Each row comes from the steps of one path. Every step used is in the known rows, and no mark comes twice. Write the path behind each row, first mark first.
Known rows
risete > gide > mapo > kamit: [  7  -4 -18  11 -17  -4 -19 -24 -15  17  -9   9  10  13  -6 -25 -21  13
  19   3  30   3  -5  -8  22  -4 -14  -9  -1   1]
gide > mapo > kamit: [ 13  -1 -21   8 -10   1 -16 -28 -19  20  -8   6  11   9  -6 -20 -14  12
  29  14  28   2  -7  -7  18  -9   0 -14  -3   1]
vosus > kamit > mapo > nazo > finet: [ -5 -15 -13   5 -18 -14 -24 -22  -8  15  -7  14  19   5 -14 -28 -35   9
  42  22  19  -6   2 -10  17 -27 -12 -19  -3   7]
finet > kamit: [ -1   1 -13   9  -7  -4 -20 -23 -29  13  -7  12  12   0 -10   9   0  20
  20   6  14   9   1 -10  17 -10 -13 -16  -5   2]
mapo > nazo > finet > gide > vosus: [  5 -18 -13  11   3   2 -27 -16 -28  16   5  13   5  13 -21 -21 -25  19
  40  21  32   7  -1  -8   2  -4  -7  -1   1  12]
finet > gide > mapo: [ -3  -7  -7   5 -13   8 -30 -24  -9  11  -7   5  10   1  -5  -4  -9  29
  13  16  26  -4  -5  -7  15   5   1  -9   0   1]
risete > gide: [  1 -13  -8  13 -23  -9 -17 -19 -12  15  -5  13   4  -1 -16 -15 -16  11
   5  -6  18  12  -1 -15  19  -1 -23  -7  -7   6]
nazo > vosus: [ 11   5 -15  12 -10  -4 -21 -21  -6  20   3   4   1  -2 -12 -19 -17  15
  18  -4  20  21  -4 -14  17  -8 -16  -7 -10   8]
gide > mapo: [  5  -7 -11   3 -18   6 -23 -24  -5  17  -9   6   9   2  -7 -22 -16  15
  25   7  17   4  -8 -12  20   0   0 -14  -6   0]
kamit > mapo > nazo > vosus: [  9   0 -15  11 -18 -13 -27 -21   9  21  -9  -3  10  -1  -3 -41 -18   9
  29  16  20  15  -3 -14  25 -16 -25  -8  -3   8]
ruza > tise: [ 11   0  -5   4 -19   0 -14 -26 -29  18  -2   6   1  -6 -22  -5   0  11
  23  -4  21   5   2 -12  21  -4  -8  -7  -4   2]
ruza > vosus > nazo: [  8  -4  -7   4 -16 -10 -18 -19   7  31  -5   6   5  -8 -22 -28 -10   7
  28   8  28  10   4  -7  19 -15  -7 -10  -5  -1]
vosus > nazo > finet > gide: [ -6 -23  -3   5   8  -4 -31 -25 -13  19  -1  11  10   4 -21  -1  -7  18
  29  15  31  -8   8  -5   2  -8  -7 -14  -2   9]
finet > nazo > vosus > kamit: [  5   7 -14   8 -13  -9 -24 -21  -2  19   6   7  12   4  -4 -14 -40  22
  23  -2  37   9  -9  -4  18 -15 -15  -3  -6  -1]
nazo > finet > gide: [ -3 -15  -7  11  -4   0 -30 -21 -26  15   6  16   7   3 -21   6 -12  21
  17   9  25   1   7 -10   3  -5 -10 -10  -2  13]
mapo > nazo > finet > gide > vosus > kamit: [ -2 -13 -18   7  -2  -3 -23 -14 -31  10   5  17  10  15 -22 -14 -39  26
  40  24  37  -3  -4  -4   3 -12   3  -2  -1   7]
risete > gide > vosus > nazo: [  5 -13 -10   6 -10  -7 -21 -19  -8  24  -7   6   3   4 -18 -35 -17  15
  25   0  32  10  -5 -14  14   2  -9  -4  -8   2]
gide > mapo > nazo > vosus > kamit: [  6   2 -21   6 -13  -4 -23 -19  12  10  -9   0  12  13  -5 -40 -47  18
  42  11  26   3 -12  -2  25 -15  -1  -7  -3  -5]
nazo > vosus > kamit > mapo: [  4  14 -17   7 -25 -13 -27 -22   0  19  -3   3  12  -7  -4 -23 -23  25
  15  10  25   3  -4 -15  25 -18 -12 -14 -10   5]
kamit > mapo: [  2  -3  -8   7 -25  -8 -25 -25 -10  22  -9   7  11 -11  -6 -16  -3  14
  13  14  15   4  -1 -20  22  -8 -15 -17  -7   8]
ruza > mapo: [  7  -2  -6   6 -24  -5 -15 -28  -7  20 -10   6   9  -1 -11 -22   2   6
  17  13  13   5   3 -20  20 -11 -15 -14  -3   7]
vosus > kamit > mapo: [ -4   2 -12   3 -31 -12 -21 -23 -15  15  -9  10  15  -9  -8 -11 -16  20
  13  16  20  -6  -2 -14  23 -16  -7 -19  -9   4]
kamit > mapo > nazo > finet > gide > vosus: [  1 -15 -11   8  -6  -2 -36 -18 -20  20   0   8  11   6 -11 -31 -18  23
  38  30  31   1   1 -14   8  -7 -11  -6   2  13]
risete > gide > vosus > nazo > finet > kamit: [  0 -14 -12   7   8  -5 -34 -18 -24  23  -2  14   9  13 -18 -24 -17  22
  45   0  29   5   5 -11   9  -8 -15 -14  -2   3]
kamit > mapo > nazo: [  1 -11  -9   7 -21 -12 -21 -23  -3  18 -15   3  13  -3  -6 -31 -11   5
  26  21  15   6  -3 -14  22 -13 -20 -13  -3   6]
risete > gide > mapo > nazo > finet: [  2 -30 -11   9 -13  -2 -32 -19   2  14  -9  11  10  18 -15 -44 -43   3
  44   3  19   3  -1  -9  18  -6 -20  -9   2   4]
ruza > risete > gide: [ -4 -22  -5   7 -16 -16 -20 -17  -2  17  -1   5   1   4 -19  -8  -6   9
   5  -1  13  19   4 -10  15   1 -18  -2  -1  10]
gide > vosus: [ 12  -1 -16   8 -13   3 -15 -18 -26  21   1   9   1  -1 -16 -20 -14  17
  23   5  23  18  -9 -17  12   0   0  -6 -11   6]
ruza > finet: [  4 -16 -15   7 -26   1 -19 -27 -31  26   2  16   5  -4 -14 -12 -16   2
  27  -3  15   6   6 -13   9  -7  -6 -14  -4   8]

Which path is each row?
[  3   8 -16  11  -7 -14 -34 -21  -4  17 -12  -2  15   2   3 -29  -9  20
  35  18  17  13   1 -10  26 -19 -28 -13   1   5] => finet > kamit > mapo > nazo > vosus
[ -6 -23  -4  -1   5   6 -41 -27   1  19  -6   5  14  10 -14 -15 -14  23
  40  18  32 -15   3  -3   7  -3   2 -17   2   2] => vosus > nazo > finet > gide > mapo
[ -3 -23 -13   3 -18   5 -32 -26 -15  16  -7   9  13   9  -3 -21 -23  13
  38  19  24 -10   2   0  10  -1  -1  -7   9   1] => ruza > finet > gide > mapo > nazo
[  4  -3 -14   9  -4   1 -35 -20   9  12  -7  -4   9  11  -2 -29 -26  25
  30  18  30   5  -7  -2  19  -1  -9   0   3   2] => finet > gide > mapo > nazo > vosus
[ -5  -6 -13   5 -26 -17 -18 -21  -5  12 -16   9  19  -1  -7 -25 -25  11
  26  26  20  -6  -4  -9  24 -21 -11 -15  -5   2] => vosus > kamit > mapo > nazo
[  1  -1 -17   8 -25  -8 -16 -14 -24  14   0  16   4   3 -18 -22 -34  25
  13  -2  30   8  -9 -14  18  -3  -5  -2 -10   1] => risete > gide > vosus > kamit
[  2  -4 -19  10 -20 -10 -27 -16  17   8 -10   3  11  15  -6 -45 -53  18
  32   2  27   4 -10  -3  29 -10 -16  -1  -1  -5] => risete > gide > mapo > nazo > vosus > kamit
[ -2 -16  -7   5  -6  10 -40 -23 -13  14   1  11  10   8 -13  -7 -19  25
  28  12  25  -6   2  -8   8   0  -1 -13   1   7] => nazo > finet > gide > mapo
[ -4  -5 -11   8 -10  -6 -38 -25 -27  21  -4  13  17  -1  -7  -7  -3  21
  33  13  13   0  10 -16  16 -18 -20 -26  -1  10] => nazo > finet > kamit > mapo
[  3   9 -12   5 -24 -14 -34 -24   5  23   1   3  17  -4   4 -24 -32  27
  21   9  35   2  -8  -9  24 -18 -20  -9  -4   1] => finet > nazo > vosus > kamit > mapo
[  2 -24  -6   4   3  -5 -23 -25  -9  25  -3  11   9   5 -25 -18 -15   3
  41   6  23   2   6 -10   7 -14  -7 -20  -7   7] => vosus > nazo > finet
[ 10 -16 -12   2   6   2 -25 -21 -17  29   3  10   5   7 -25 -33 -19  10
  48   7  31   7  -1 -14   4  -8   2 -14  -8   7] => gide > vosus > nazo > finet
[  5   2 -19  11 -11 -13 -14 -17  -2  11  -4   6   9   8 -14 -27 -40  13
  31   8  25  11  -7  -3  21 -20 -12  -4  -7   2] => mapo > nazo > vosus > kamit
[ 11   1  -9  11 -10  -4 -27 -22   2  25   6   3   7   1  -4 -19 -27  16
  22  -5  32  20  -7  -9  17  -7 -23  -1  -4   4] => finet > nazo > vosus
[ -7   0 -15   5 -18 -10 -27 -16 -19  12  -8   8  15   2  -6 -23 -21  34
  23  37  37  -7  -7  -8  16 -10   0  -3   0   4] => finet > gide > vosus > kamit > mapo > nazo
[  2 -13  -9   8 -24   0 -27 -21   0  14 -10   8   7   4  -9 -28 -23  15
  15  -5  19   5  -6 -13  24   4 -14  -9  -4   0] => risete > gide > mapo
[  7 -25 -12   6  -7   4 -28 -22  -3  16  -8   9  12  16 -15 -37 -36   2
  53  12  17   3  -3  -8  15 -11  -7 -15  -1   3] => gide > mapo > nazo > finet
[  5  -8 -17   9   1   5 -30 -26 -29  17   3  12  13  16 -11  -5 -16  24
  33  20  37  -9   2  -3   6  -8  -1 -14   3   8] => nazo > finet > gide > mapo > kamit
[  5 -10 -12   9   0   7 -30 -17 -35  19  11  15   3   5 -21  -8 -17  29
  27  12  33   6   1 -13   0   0  -2  -5  -4  13] => nazo > finet > gide > vosus
[-12 -14  -9   7 -14 -13 -33 -21 -15  10  -6  13  20   5 -12 -11 -27  23
  30  31  28 -15   5  -4  11 -21 -12 -13   2   9] => vosus > kamit > mapo > nazo > finet > gide
[ -1 -17 -14  11   6  -6 -25 -20 -25  13  -6  16  14  14 -16 -10 -21   8
  49  12  14   7   6  -5  12 -20 -20 -17   1   6] => mapo > nazo > finet > kamit
[ -4  -4 -12   8 -11 -12 -27 -22 -15  14 -19   5  19   0   0 -18  -2  15
  31  25  14   3   2 -10  24 -18 -23 -18   2   3] => finet > kamit > mapo > nazo
[  5 -24 -12  11  -4  -5 -19 -20 -14  17  -3  14   9  10 -23 -24 -29  -3
  43  10  16  10   1  -9  10 -16 -16 -12  -4  10] => mapo > nazo > finet
[ -2   2 -17   6  -8  -3 -31 -19   6   5  -7   0  13  13  -4 -24 -39  32
  31  21  34  -5  -8   3  20  -8  -1  -1   2  -3] => finet > gide > mapo > nazo > vosus > kamit
[  5 -14 -15   7 -10 -10 -19 -22  -5  20  -4   2   7  17  -9 -19 -11  11
  19  10  23  10   0  -4  19  -2  -8  -5   5   5] => ruza > risete > gide > mapo > kamit
[ -3 -15  -9   3  12  -5 -30 -26 -21  22  -6  14  15   7 -18  -3  -6  13
  46   8  21  -1  10  -5   9 -18 -12 -25  -3   2] => vosus > nazo > finet > kamit
[  5  -9 -14   2  15   1 -31 -22 -28  25   0  11  11  10 -18 -17  -9  21
  56  10  28   5   4  -9   6 -12  -1 -20  -4   4] => gide > vosus > nazo > finet > kamit
